Each row comes from the steps of one walk. Every step used is in the known rows, and no mark comes twice. Write the walk behind each row, first mark first.
Known rows
nugod > vira > mimo: [ 12   1   1 -11   8  -6  -9   1  -9  12 -18  -8  44 -30  -6 -22 -22 -11
   6  -1  -2  -8  19   8   5  21  21  20   2  -7  10  16  -6   1  -7  35
  11 -23   1  12 -16 -17]
tezo > gubo: [  5   6  -1   8  -5   3 -17  -8  29  -1 -29  12  16   1 -36  -5 -17  -1
 -42  -2  -2  30  13   5  13  24 -20  -2  10  36  12  -2 -20   3  -4 -13
  19  12   1  28   1   1]
bokisi > vira > rikad > dudit: [ 35  13 -34  23 -41 -25  -2 -18  12  -2   9  14  27 -10 -14 -10  -1   2
 -10  34  -3  38  11 -14  23 -10 -17  19 -21   2  -7   9  17  38   6 -29
  23  -8  -3  23 -40  17]
nifi > vira > bokisi: [ -7  26   7  14  -2  -2 -52  22  -6 -28   5 -24  27 -24 -45   0  16  13
   2   2   1   3   9  -1  -6  27  26 -20  29   9 -26  39 -25  -3   1  -5
   0  -8  10  19   3  14]
bokisi > vira > tezo > gubo: [ 26  -5 -19 -12 -22   7  -9 -37  37  23 -44  14  17   0 -45  31 -11   5
 -35 -16 -11  51  11   8  19  -9 -17   1 -12  43  19   3 -12  33 -17 -15
  44  17  10  60 -18  -2]
nifi > vira: [  4  17  18  12 -11   1 -38  12   3 -19 -10 -11  19 -15 -32  -5   1  -3
  -2  -9 -12  13  11  -2   4  36  23   8   4  22   2   5 -18  -7   1  -4
 -10  -2   6  15   2  16]
zizet > manaz: [  4   3  18  -5 -33 -20 -16  -9   2 -20 -32 -13  11 -35 -29  -2  14  -9
 -35   4   7  12  13  15  52  40  12   6   1   3 -12  -1  -2  15  12  15
  -2 -10 -14  30  -2   9]
papan > vira: [  1 -12  15  -3   5   6 -21   0  38 -10 -17   1  24  -8 -20 -14  10  21
  -6  -8   6   7  14  -9  19  20   7 -25  -3  11  -2 -13   1  -6 -12   7
 -12  11  15   7 -13   9]
gubo > rikad > dudit: [ 41 -21 -25  14 -21   1   7  -4  -6  16   9  28  15  -5 -18 -31   3  -4
 -19  32  22  28  19 -31  22   9   0  13   2  -7  -4  18   6  13 -10 -16
   1  -6  -5  -4 -16   5]
rikad > gubo > ronarol: [  5   6  19   5  -8   0 -23  12  12 -16  -2  -8  23  14  -3 -17 -21   7
 -32  -4   9  -1  27  22 -15  17   5 -18  -7   6  18 -15 -24  26  -4  16
  12  16   9   7  18   0]
manaz > zizet: [  2   4   9  -3 -11   7 -38  -8  10   1  -9  -1  34  -3 -28  -2  12  10
 -22   3   7  -1 -10   0  40  19  18   3  -3  12  -3   7 -27  11  -8  -2
  17  -6   1  34  -3  15]
dudit > ronarol: [ -9  -2  10  11  -3  -2  12   7  10  15 -25 -11  27   0 -26   1  -4   3
 -19  11  -1  -2  53   6  14  50   9 -23 -11   4   3  -4   5   5  -4   9
   0   7  11  21  -8  13]
nugod > vira: [ 15  -3  10  -5  -4   6  -6 -10  -6   9 -20 -11  21 -14 -17  -8 -10   0
  -2   1 -19 -14  16  -7  12  19  21  17 -14   4   7  -3  -7   0  -7  22
   6  -3   5  14  -5 -15]
bokisi > vira > manaz: [ 21  11 -27  -8 -37  -4 -12 -12  23 -13 -31  -5   3 -26 -21   5  24   8
   3  15  -1  14  15 -10  21  20 -11  22 -35  28 -25  10  10  18 -11 -11
   7 -20  15  34  -8   3]
gubo > ronarol > vira: [  3 -18  28  -2  -7 -10 -17  -4  -4   4  -5 -30  20  -6  -1  -4  -7  -4
   9  11  16  -5  35  -5 -15   9  18 -11  16   1  19 -12  -9 -18   7  -2
  21  -3  10  -4  12   2]
rikad > vira > manaz: [  9  15  -5  -2 -33  14 -17   1  26  -5 -34  -2 -14 -23 -36  -3  -7  -8
   0  15  -6  -2  12 -16  15  23  -3  31  -9  35 -19  25 -14   6 -11  -6
  -5 -24  16  40   2 -10]
nugod > vira > manaz: [ 21  14 -11 -20 -10  -1   1 -13  14  -8 -32 -17   0 -17 -19 -14  -3  -3
  10  16 -13 -28  30 -26  18  24  13  32 -25  15 -19  18   3  -8  -2  12
  -2 -19  12  22   9 -25]
rikad > gubo > ronarol > dudit: [  9  -3  13  18  -6  -9 -27   9   6  19  12  -9  13  26  -7 -19 -14  28
 -19 -10  10 -12  27  17 -34   5   1 -23  -5  15  41   7  -5  20  -6   1
   8  28  13  18  14   2]
vira > nifi: [-14   9  -7   4  -7  -7  -5 -10  27 -20   9   1  10  -9 -27 -15   0 -11
 -13  22   8   5  27  13   7  31   1  -9  -6  21  -6 -12  -4  -9  16 -20
  13   6 -10  39 -25  27]
zizet > manaz > vira > rikad > gubo > ronarol: [  6  46   3  -8 -24 -32 -29  -4  -5 -51 -12 -32  -1 -18   2 -21   6  -3
 -41  39   3 -15  17  17  17  17   0  16   5  -5   3  12   5  42  52  11
  -9   0  -6  12   1  -3]
vira > veri: [  4  10  -6   8  -6  13 -24  10  19  10  -4  -6  24 -32 -34 -12   4  -1
 -32   0  -2 -19  30 -11  41  22   3   3 -10  19 -20  12 -24  14 -25  12
  15  -5  12   3  14  -6]
rikad > dudit: [ 26   6   0   8 -20 -11 -17  -7   7   7  11  21  16  -7 -20 -23 -19   3
 -26  15  11   9  12  -8  20   5  -1  -5   2   5  -4   7 -10  20 -10  -6
   9  -7  -2  13 -10   8]
zizet > manaz > vira > bokisi: [ -3  31   2 -16 -26 -17 -57   0 -16 -41 -19 -31   0 -55 -23  -5  34  13
 -34  34   9 -24  -3  11  35  29   9 -11  33  -6 -37  57   0  35  23  15
  -9 -19  -2  27  -4  -1]
ronarol > vira > tezo > gubo: [ 17  -7  -3 -11   3   3 -13 -39  33  13 -36   1  -6   2 -35  29 -18  -5
 -20 -16   0  23  29  -1  10 -17   4  -6  16  31  18   9 -15   1   4 -19
  46  17  -6  55  11 -10]
defig > vira: [  8 -10 -22  -3 -15   4 -23  12  23  -3 -25  -9  14 -15 -28  -1  -1  11
 -25  23 -13   9  10   7  18  32  -8   6 -10  -6  11  -4  -3  30  -2  24
   9   8   4  20 -16   4]
gubo > ronarol: [ -1 -13  23   7  -7 -15  -2   0  12   9  -3  -8  34  -5 -25 -19 -11  -2
 -16  17  16   1  28   5  -4  31  10 -10  10   4   9 -26 -21  -3  -7  12
  16   2   8  -3  -2   9]
papan > vira > nugod: [ 18 -22  10  -1   9   0 -21   1  26  11 -35   6  12 -29 -24  -5   9   2
   5 -20   6   2  16 -17  40   3   7 -15   4  21  -4  -9 -13  21 -30  12
 -14  11  -1  18 -15  -1]
nugod > vira > defig: [ 21 -15   5  -3 -16  -5  -6   4   1   8 -12  -4  10  -4 -24  -2   5 -14
  -2   6 -26 -30  18 -27  12  11  26   7 -18  -3 -21  16 -23   0   7  22
   2   7   3  10   8 -29]
nugod > vira > veri: [ 15  10   4 -10   2  22 -20   0  -3  24 -12 -19  23 -30 -25 -15 -11  -4
 -16  -1 -17 -40  30 -24  23  14  18  21 -18   9 -12  25 -18   8 -27  23
  10 -13  20  -4  16 -32]
dudit > ronarol > vira > papan: [-10 -17  14  -5   6  -4   2  21  -7  35 -21 -28  -2 -10 -12   7  -6   1
  14   6   4 -15  72  -2  -7  45  -2 -31  11 -10  11  -5   8  -2   6  -1
   1  14  14  11  -1   1]
dudit > ronarol > vira: [ -4  -7  13   5  -7  -3   1  -3  -3   9 -26 -31  10  -3  -3  14   0   2
   6   8   5 -10  60   1   2  27  19 -21  -5   3   9  11  15  -4   7  -5
   6   5  11  17   8   6]
ronarol > vira > defig > vesuk: [ 40 -32  17  -1 -32  -8 -44  10  -3 -22   1 -36 -10  -5 -32  12  20 -19
  11  -5  -1 -11   9 -12   6   6  15 -14  -3  -9 -18  19  -7 -20  25   4
   3  16 -21  37  35 -32]
nifi > vira > rikad: [  0  23  -6  28  -5 -15 -15   5  18 -29  -1 -14  20 -14 -41 -11  14 -12
   3  10 -20  19  13 -11  16  30  21  20   0  14  -6   1  -7 -15  28 -15
   0   4  -7  19 -15  23]
bokisi > vira > veri: [ 19   9 -16   2 -29  17 -31   5  12  18 -16 -13  31 -37 -20   4  15   8
 -19  -4  -6   1  21  -9  34  12  -6  11 -27  22 -13  18  -7  36 -32   1
  16 -10  26   8   2  -3]
tezo > gubo > rikad > dudit > ronarol > vira > manaz: [ 39   6 -41 -12  -8   4  21 -11   9  20 -30  -5 -18  16 -20 -13  -4  -8
 -13  48  35  17  83 -54 -12  11 -26  19   8  20  -6  69  42  -8  10 -56
  -1 -12  16   6  14 -14]
gubo > rikad: [ 17 -30 -19  15 -10   7  16   0   0   8 -14  17  21 -14 -24 -16  26  -9
 -13  17   6  27  16 -19  24  32  11  12  -7   4  -3  -5   3  -1  -8  -2
   2   4  -8   6 -16   6]
nifi > vira > tezo: [ 14  10  11  -1  -5   1 -25 -12  24   0 -15  -5  13 -13 -49  15  -5  -1
  -5 -19 -15  14  15  -1  17  10  38  -3   5  22  -2   0 -21   0  -3   3
  14   7  -2  41  -2  13]

Write each row's walk
[ -2  -7   3  17  -5 -31  10 -13   8  -8   2 -33  22  -2  -6  -8   0 -10
  19  35  12   4  42 -12  -7   2  11   5  10  -8   9 -12   1 -23  31 -15
  29   3  -4   4  -5  13] => gubo > ronarol > vira > rikad
[ 16  25  -6 -30 -11   8 -28 -25   8  -6 -26 -25  12  -3 -26 -11  11   6
   7  13  -3 -35   4 -30  27  18  23  40 -22  17 -23  39 -10  -1  -6  -2
   9 -32  13  35   9 -16] => nugod > vira > manaz > zizet
[ 13   6 -13  11  -2 -11  14 -20   7  -5 -10 -15  23 -10 -21 -10  -1 -13
   8  20 -26  -3  21 -18  21  12  19  27 -20  -7   0   1   0  -8  22   3
  14  -1 -11  21 -24  -8] => nugod > vira > rikad
[ -1   8   1  -9   1   3  -3 -16   6  -9   3 -15  14  -8 -16 -21 -12 -12
   6  14 -11 -17  28  -4 -11  27  15  10 -14  11   7   0  -4 -13  15  -8
   8  -3   3  31 -24   4] => nugod > vira > nifi
[ 10   6  12  12 -20 -10 -38  24   8 -16  -7  -3  12  -6 -42   2  21 -15
  -1  -4 -18  -6  11 -19   7  27  28  -3   3  16 -28  20 -33  -7  15   2
 -13   8   2  10  15  -1] => nifi > vira > defig
[ 33 -36  36  -8 -21 -19 -30  16  -8  -8  10 -50   8  -1 -31   5  10 -17
  14   9  15 -17  25 -12 -21   5  16 -21  11 -16 -10   7 -12 -30  26  16
   6  17 -10  15  38 -26] => gubo > ronarol > vira > defig > vesuk
[ 10 -23  -5   8 -11  34   5  25   5  46 -33  24  -7 -14 -51 -14 -18 -24
 -23   2  -3  49  12 -23 -11  34 -41  20  32  30  25  10 -24  12 -20 -21
  -1  12  16  16 -21 -15] => tezo > gubo > rikad > vira > papan
[ 13  16  11 -19 -40 -22 -41   5  -6 -30 -29 -14 -18 -39 -24   3  40 -13
 -32  30  -8 -28   1 -11  48  28   8   7   9   3 -41  34 -10  30  38  21
 -25  -3  -9  18   8 -16] => zizet > manaz > vira > defig
[ 13   7   1   7  -8 -10   4   3   6  25  -1   4  22   6 -26 -14 -25   4
 -30  23  13  -4  54  -4   6  28  -2 -23  -1  -1   0  19  10  21  -8  -6
   1  -2  14  10  -9  12] => rikad > dudit > ronarol
[ 24 -15   6 -19   0   3   4 -34  16  29 -26  -4  16  -9 -33  10 -18  -1
  -4 -11 -20 -13  25  -8  22  -4  38   6 -18   0   6  -3 -14  10 -10  27
  30   3  -2  42 -11 -17] => nugod > vira > tezo
[ 34  -6   3   4 -12 -16  -7  -6 -19  44 -23 -12  -3 -16  -6   8 -22 -12
   2  11  16 -14  63 -19  15  -7   8 -12   9   5  10  32  11  31 -14 -12
   7 -11  -1  15   6  -7] => rikad > dudit > ronarol > vira > nugod
[ 14  20  10  -5   5   9 -25 -22  40   4 -33   5  10   5 -68  20 -21  -5
 -33 -25 -14  31  19   0   8   8  10   1  21  47  13  12 -26  -4   0 -14
  24  20   5  47   2   4] => nifi > vira > tezo > gubo
[ 10  32  -6  -8  -2  24 -49   5   7   3 -10 -11   2 -42 -15 -17  14   6
 -29  23 -10 -42  11 -17  35  13  -5  13   4  19 -18  30 -16  29 -15  13
  -3  -8  17   0  12 -14] => manaz > vira > veri
[  7  21 -12 -17 -17  -1 -36 -17  25 -17 -19  -9  10  -2 -36  -9  24   9
 -12  19  14 -15   2 -13  41  25   9  21 -15  27 -33  25 -15   5  -3 -10
   9 -24   5  44   9   8] => vira > manaz > zizet
[-13  -1   7 -11  14  -1 -15  -7  52 -25   2  -4  18  -3 -21 -20   8   7
   2   8  17   3  33  -6   0  23   1 -25   3  15  -7  -9   5 -18  13 -18
 -11  16  14  24 -36  29] => papan > vira > nifi
[  1  22  -9   2  -6   2 -53   2  -3 -26   1 -14  10 -29 -17  -6  22  25
 -12  33  -3 -26  -1   1   7  13   5 -20  28  -1 -29  43 -12  23   5   6
   2  -6   7  22  -8   3] => manaz > vira > bokisi
[ 18  23 -36  23 -35  -7 -13  -9  18 -33 -11   0  16  -1   0   2   9   9
 -17   1 -21  30   9  17  19  -1  -9  12 -45  14   4  -3   7  46  12 -13
  18  14  -4  38 -16   7] => bokisi > vira > rikad > gubo
[ 27   8 -20  17 -16 -27  -9 -21   8 -14  14  -2   2  -4  -6 -15  -6  -9
   6  39   9  10  26 -22  19 -21   2  12   3  -8  -5  21  13   1  26 -32
  19  -7 -16  15  -8   6] => ronarol > vira > rikad > dudit
[ 39 -31 -23  -7  -2   0  36 -26  -5  49 -11  -3   4   8 -21  11  -5  -5
  -1  27  27  11  76 -35   2 -11  27  -9   3 -18   6  37  34  13  -1 -19
  17  -1   3  23 -11   0] => gubo > rikad > dudit > ronarol > vira > tezo
[ 47 -26  20  -7 -18   0 -25  14 -12  -4  -2 -32   6  -5 -42  -2   1 -19
   0  -6 -21 -25   3 -20   5  14  21   1 -17 -17 -15  19 -18 -15  13  30
  -4  16 -13  31  18 -48] => nugod > vira > defig > vesuk
[ -8  28  -6  -9  -5   3 -31 -15  15 -29   4  -4 -12 -24  -9 -20   7  -3
  -8  42  -2 -20  11   5   0  23  -6   0   2  21  -4   3   1   4  25 -13
  -6   3  -5  29 -28  21] => manaz > vira > nifi
[ 18 -22 -22  15  -2  15   9  -4  15  11 -28  21  14   3 -36 -15   8 -11
 -39  11   9  47  18 -16  15  27 -17  15   8  27  13   8  -4  -6  -8 -23
  10  17  -6  11  -9  -3] => tezo > gubo > rikad
[  8  15 -16  12   8  -3 -19   4  49 -46  -3   1  17  12  -5 -18   5  15
 -12  -6  -4   7  20   1  19   2   1 -13 -22   3  -3  -5   5  17  18  -5
  -6  25   1  19  -9   3] => papan > vira > rikad > gubo
[  3  32 -11   0 -24 -30 -18 -18   4 -43 -26 -23  -8 -48 -16 -12  30 -10
 -24  46 -10  -5   0  -1  58  31   3  31   5  -1 -18  15  15  23  46   2
 -14  -5 -22  30 -23   6] => zizet > manaz > vira > rikad
[-10   8   9   4 -24  16 -19   0  20  -5  -4  -1   5 -17 -32  -6 -21 -19
  -7  13   1  12  16   8 -11  26  -1   6  -2  30   4   4 -20   2   7 -20
   3  -4   7  45 -32  18] => rikad > vira > nifi
[ 31 -27 -13  19 -17  32   2   3  -2  43 -56  22  -4 -27 -50   4 -14 -37
 -23  -8  -4  50   4 -26  20   1 -20  34  22  51  25  29 -24  32 -38 -20
  -1   2  -3  28 -14 -24] => tezo > gubo > rikad > vira > nugod
[ 18 -18  -7  12 -20  35   2   1   7  20 -40  20   5  -5 -46  -5 -12 -20
 -32   1  -4  52   3 -21  -2  17 -18  32  17  39  24  25 -15   7 -17 -27
   3   5  12  21 -14 -13] => tezo > gubo > rikad > vira
[  5  -8   0 -15   6   2   9 -31  31  32 -46 -18   0  15 -38  38 -24  -1
 -21  -8  -1  10  70   1   0   4   5 -25   9  23  22  22   4   1   6 -21
  38  22  12  51   6  -3] => dudit > ronarol > vira > tezo > gubo
[ 12 -24  22  -1 -15 -24 -14   8   0   5  -1 -23   6   5  -8   7   9 -14
  13  21  12 -23  40 -23 -12   3  25 -17  17  -2 -12   6 -26 -12  19   0
  15   6   6  -6  25 -12] => gubo > ronarol > vira > defig
[ 20   8   0  17   4 -19  -2  -6  -4  17  14 -28  20  26  -7 -27 -23  15
   8   9 -17 -24  33  -5 -38  -8  12  11 -16  -4  45  18   9   7  20   0
  12  24   8  17  -4 -11] => nugod > vira > rikad > gubo > ronarol > dudit
[ 46 -29   2   1 -52  -6 -35  13   1  -9  -2 -21  11 -15 -39  17  26  -8
  -5  -8 -12  16  -9  -4  11  15  -2 -11 -28  -1 -24   8  -5  11   4  11
   2  20  -6  43   5 -21] => bokisi > vira > defig > vesuk
[ 17   4 -18  29 -27 -24 -10  -4   5  11  13 -16  22  20   0  -5   2  27
   0   9  -6  18  26   6 -29  -6 -14   0 -29  12  39   8  23  29  14 -21
  22  24  12  29 -22  14] => bokisi > vira > rikad > gubo > ronarol > dudit
[  4  -5  26  -4  -1 -10 -17 -10  11   7 -21 -23  16   8 -14   1 -23  -9
 -14  10  19  15  35  -2 -28   6 -11  -5  32  28  33   2 -16 -17   8 -21
  29  10  12   1  17  -4] => tezo > gubo > ronarol > vira
[ 19 -19   3 -11  -8  -3 -10 -33  20  10 -22 -10  -4 -11 -22  22   0   2
   8 -11  -2   3  32  -3  21 -18  33 -10  -3   7   2  -1  -7   4   4   2
  36   9  -9  47   5   0] => ronarol > vira > tezo
[  2  16  15 -25 -17 -13 -37  11 -12  -7 -28 -20 -21 -53 -17 -15  17  -6
 -27  21  -4 -14   9   3  37  49 -18   2  20  -5  -9   2  -2  35  21  23
 -22  -3  -6  17 -14  -8] => zizet > manaz > vira > papan
[ 14   1 -28  -1   2   4  21 -16  -1  14   1  -3  -4  24 -18 -12 -21 -20
 -19  49  38  26  80 -28 -35  13 -27  -7  18  16  19  50  39 -14  28 -72
   8   5  11  14 -21  15] => tezo > gubo > rikad > dudit > ronarol > vira > nifi
[ 47 -17 -25 -19  16  10  47 -31   5  71 -27  13  19  27 -45   2 -42 -13
 -35  19   6  16  67 -41 -10  -3   4  10   6   2  25  49  20  16 -11 -16
  21  10  19  22 -21 -24] => nugod > vira > tezo > gubo > rikad > dudit > ronarol
[  4  11  12  -4   2 -12 -34  11 -11 -17  -1 -31  30  -3  27 -13 -30  -1
   0  -5  29  -6  39  32 -32  -2   9  -8  15  -7  27  13 -10  14  13  18
  15  -8   4   3  21 -11] => rikad > gubo > ronarol > vira > mimo
[ 33   5  26 -24 -46 -18 -54  12 -14 -43 -20 -41 -19 -43 -39   2  37 -18
 -30  19  -4 -26 -15  -6  40  30   0   1   7 -10 -37  33   1  18  43  30
 -30   9 -26  39  22 -35] => zizet > manaz > vira > defig > vesuk
[ -9  -3   2   0  12  -1 -35  10  29 -22   1 -10  34 -15 -32 -10  20  33
  -1   3  19  -5  17  -5   7  12  12 -47  26  -6 -32  26  -9  -1 -12   2
   0   6  22  12 -14  11] => papan > vira > bokisi
[ -5   5   8  13 -23  15 -37  13  -3  -1  -5  -9  20 -29 -42   5  -6   9
  -9   6   0   3  -1   4  -1   9  10 -15  26   9 -20  43 -34  23 -20   2
  11 -14  17  39 -11  -1] => rikad > vira > bokisi
[  3 -25  22  19  -5 -21  -6  -1   4  41   8 -11  24   5 -27 -19  -4  21
   1  11  14 -11  27  -4 -23  18   4 -18  11  13  33  -1   4  -7 -11  -1
  12  15   9  13  -8  16] => gubo > ronarol > dudit
[ 23  -8   0   0 -22 -19  -8  10  -6  18  -1 -11  -2  12 -10   7  -5 -10
  -2  32  12 -27  66 -32   0   0  16 -26   3 -12 -22  47   6  14  21 -12
  -1   1  13   3  21 -11] => rikad > dudit > ronarol > vira > defig
[ -9  -5  -1  -2   6 -12  -4   8  -7  13 -22 -31  29 -21   3   0 -11  -5
   9   8  21  -6  63  16  -3  31  12 -14  12  -9  10  26  17  -6  10  11
   6 -16   7  17  -4   3] => dudit > ronarol > vira > mimo
[  7  21 -27  26 -11 -10  -8  -3  29 -40  -3   7   6  10 -10 -13  -2   1
 -26   5 -14   8  17  17  26   8   2   4 -27   6  -4  -7  -8  24  21  -5
  16  18 -19  34  -3   1] => vira > rikad > gubo
[  7   3  -2  -2   2  -1 -24   0 -14  -3  -3 -20  32 -17 -25  -4  -1  15
   4  13  -8 -19  11  -6   1  13  25  -9  10 -16 -17  37 -16   2  -8  16
  18 -10  10  19  -4 -13] => nugod > vira > bokisi
[ 14  10 -47 -17 -20  -5 -17   5  40 -17 -35 -15  -8 -17 -37  -8   8   9
 -12  38  -6  -4  27 -10  21  39 -17  24 -21   7 -21  18   9  19   3  14
   3 -10   9  31  -2  -8] => defig > vira > manaz
